Each row comes from the steps of one path. Every step used is in the known rows, and no mark comes twice. Write the path behind each row, first mark first.
Known rows
kiruvo, sunim, nemor, zuled, pitasub, difa: [ -4 -22   8 -34 -21  -8   4  -2  16  10 -21 -27  12 -30  10  17  18  24
  24 -17 -11  27]
sunim, nemor, zuled: [ 11 -11   2 -11 -21   0   8 -18   7  -2 -10   0  -3 -25   4  13  -2  14
  23   6  -9   3]
nemor, zuled, pitasub: [ 10  -6  15 -17  12  -4  -1  -9   3  -2   3  -3   8  -5  -2   3   5   8
 -10 -10  -4  -1]
difa, sunim, nemor, zuled, pitasub: [  8 -18  -9  -4  -7   2   0 -16   9   2 -16  -7   8 -15  12  19   4   6
   2 -12  -7   8]
dofi, pitasub, difa, sunim, kiruvo, zuled: [-25 -14   8  -1 -13   4  14  14  24  27 -30 -18 -22 -17  29  15  23  14
  28 -18 -12  48]
nemor, zuled: [  9  -7  14 -13  -4   2   6  -6   3   0  -2  -1  -2 -10   2   2  -2   9
   6   2  -7  -2]
difa, pitasub, dofi: [-15  18   9  -2   8   6  -1   1  14 -12   2  -7 -11  -8 -14  -5  -8   3
   0  -6   8  15]
kiruvo, zuled, pitasub: [  4  -2   2 -13   3 -15   0  -4   0  -8  -5  -7   7   1   0   9   9   1
  -5 -18  -3   8]
zuled, kiruvo, sunim, nemor: [ 13 -18  -2   1 -32  -5   8 -14   5  -2 -36  -5 -10 -30  30  25  -3   5
  48   5 -19  21]
dofi, pitasub, difa, sunim, nemor: [-30  -3 -14   7 -17   9  -1   6  24  28 -16 -17 -12 -17  13   6  21  15
  20 -12   4  42]
kiruvo, sunim, difa, pitasub, dofi: [ -7  11  17 -11   2   7  -3   5  24 -10 -16 -13  -6 -25  13  -7  -9   2
   9  -2   5  16]
difa, pitasub: [ -7   6  10  -8   4  -7 -11   9   7  -4   7  -9  -9   5 -13  -5  -8  -5
  -1  -3  13   2]
kiruvo, sunim: [  3  -7   4  -7 -13   1   2   1  -1   0 -18  -6   2 -13  12   4   1   3
  15  -3  -5   9]
zuled, nemor: [ -1  -1 -13   0 -18  -2   5 -13  -5  -5  -7   4   4  -8  -1   8  -2   7
  19  -2   3   5]
nemor, zuled, kiruvo, sunim: [ 21 -21  26 -13 -19   0  12  -9   5   1 -31  -4  -9 -24  30  17  -3   9
  38   5 -25  15]
sunim, difa, pitasub, dofi: [-11  17  14  -4  16   5  -5   3  25  -9   1  -7  -8 -12   1 -12 -10  -1
  -6   1  10   7]
kiruvo, sunim, difa, pitasub: [  1  -2  16 -18  -1  -7 -13  13  16  -2 -11 -15  -4 -12  14  -7  -9  -7
   8   1   9   3]
sunim, difa: [ 5 -1  4 -2  8 -2 -4  2 11  2 -2  0  2 -3 15 -7 -2 -5 -6  7  2 -8]
dofi, pitasub, difa, sunim, nemor, zuled: [-21  -9   0  -5 -21  11   5   0  27  27 -19 -16 -13 -26  16   8  20  24
  27 -10  -4  41]
dofi, pitasub, difa, sunim: [-31   1  -1   6   1  11  -3  18  20  30  -9 -17 -10  -1  11  -5  22  10
   4 -16   5  37]
zuled, pitasub: [  1   0   1  -5  14  -6  -7  -3   1  -3   6  -4  11   5  -4   0   5  -1
 -17 -12   4   1]
pitasub, difa, sunim, nemor, zuled, kiruvo: [ -4 -32   1  -3 -24  -1  11  -1  21  20 -32 -20 -10 -17  31  28  10  13
  38  -3 -24  27]
zuled, sunim: [  6  -8   6  -5 -13   0  -1  -1   5  -2  -8   9  -5  -4   7   4  -5   8
  24   0  -8   3]

Which path is each row?
[ 12 -14  10   0 -15  -3   6  -3   1   1 -28  -5  -7 -14  28  14  -1   0
  32   2 -17  16]	zuled, kiruvo, sunim
[  2 -23  -2   5 -14   0  15   1   5   5 -32  -6 -11 -11  30  26   1  -3
  20  -7 -18  15]	difa, sunim, kiruvo, zuled
[ 14 -17   5 -18 -34   2  11 -16   6  -3 -28  -6   0 -39  16  18  -1  17
  39   3 -14  13]	kiruvo, sunim, nemor, zuled
[  6  -6  21 -24 -12 -17 -10   7  23  -9 -13  -3 -15  -6  13   1 -11  -1
  29  -1   1   4]	kiruvo, zuled, sunim, difa, pitasub
[ 12 -10  34 -29  -5  -5 -11   3  25  -4  -4  -1 -13 -12  11  -5 -16   8
  24   7   1  -5]	nemor, zuled, sunim, difa, pitasub
[-18 -27  -1  -2  10  -1   3  17  16  22 -15 -24   6   2  20  16  18   3
  -6 -23  -9  22]	zuled, pitasub, difa, sunim, kiruvo
[-12 -20   7 -16  10  -1  -2  12  14  18  -8 -25  12   5   8   6  20   9
 -12 -24  -6  16]	nemor, zuled, pitasub, difa, sunim
[  7 -19 -10   2 -21   8   6 -14   8   4 -22  -4  -2 -20  16  19  -1   7
  19   0 -11   7]	difa, sunim, nemor, zuled
[-17 -30 -11  -6 -33  -6  21   4  10  14 -39 -19  -4 -16  27  32  13  12
  42 -17 -16  33]	pitasub, difa, sunim, kiruvo, zuled, nemor
[  4   3  34 -22  -1   9   0  -5  33 -12  -9   2 -15 -25  10  -5 -17  16
  24   4  -4   8]	nemor, zuled, sunim, difa, pitasub, dofi
[  0  -6 -10   3  -4  16  10 -25  16  -6 -22  -6   7 -28  12  19   4  14
   3 -16 -11  20]	difa, sunim, nemor, zuled, pitasub, dofi
[-28 -12   6   7  -2  12   7  16  24  32 -19 -15 -19 -13  25   7  18  14
  15 -13  -4  41]	dofi, pitasub, difa, sunim, kiruvo
[ 19 -16  25 -19  -8   2   1  -6  19   0 -11   9  -4 -17  24  -1  -7  12
  24   9 -12  -7]	nemor, zuled, sunim, difa
[ 18 -16  38 -24  -6  -9  -4   2  22  -1 -24 -13 -16 -21  33   5 -12   0
  32  10 -10   9]	nemor, zuled, kiruvo, sunim, difa, pitasub
[ 10 -10  24 -11  -3 -11  -9   9  19  -1 -21 -14 -14 -12  31   3 -11  -9
  25   6  -3  10]	zuled, kiruvo, sunim, difa, pitasub
[-27   9  10  -7   0   3  -2  14  19  23   4 -13 -12  -6  -1 -10  21  17
   7 -10   7  33]	dofi, pitasub, difa
[-19 -27  -1   3  -4   5   9  19  15  24 -21 -20  -4  -3  24  16  12   4
  11 -10 -12  21]	pitasub, difa, sunim, kiruvo
[ -9 -32  14 -15   7   1   9  10  18  21 -17 -24   4  -8  22  18  17  12
   0 -20 -16  20]	nemor, zuled, pitasub, difa, sunim, kiruvo
[ 25 -23  30 -15 -10  -1   8  -8  16   3 -31  -4  -7 -27  45  10  -3   4
  32  12 -22   5]	nemor, zuled, kiruvo, sunim, difa
[ -2   7  22 -18  -8  -4   0  -1  31 -17 -18  -1 -16 -18  12   1 -11   7
  30  -5  -3  16]	kiruvo, zuled, sunim, difa, pitasub, dofi
[  9 -20  13  -3 -16   2  10  -3   9   0 -18   9 -13 -16  21  15  -8  11
  37   3 -17   7]	zuled, sunim, kiruvo
[  0 -20  -4  14  -3   9   9   2   6  10 -22  -3  -7  -7  26  17  -2  -4
   8  -2 -11   8]	difa, sunim, kiruvo
[ -2   5  13 -10  12  -9 -16  11  17  -2   7  -9  -7   2   2 -11 -10  -9
  -7   5  15  -6]	sunim, difa, pitasub
[-15  -8   6 -25   2 -20   0  12  10   7  -4 -24   9   5  -2   8  23   8
  -2 -26  -5  21]	kiruvo, zuled, pitasub, difa
[  7 -14   9 -12   0 -14  11  -6   4  -4 -15  -5  -1 -11  14  21   6   3
   8 -15 -13  12]	sunim, kiruvo, zuled, pitasub
[  0  -2  10  -6   4   0  20 -14  12 -12 -20  -4  -2 -24  13  21   6  11
   9 -18 -17  24]	sunim, kiruvo, zuled, pitasub, dofi
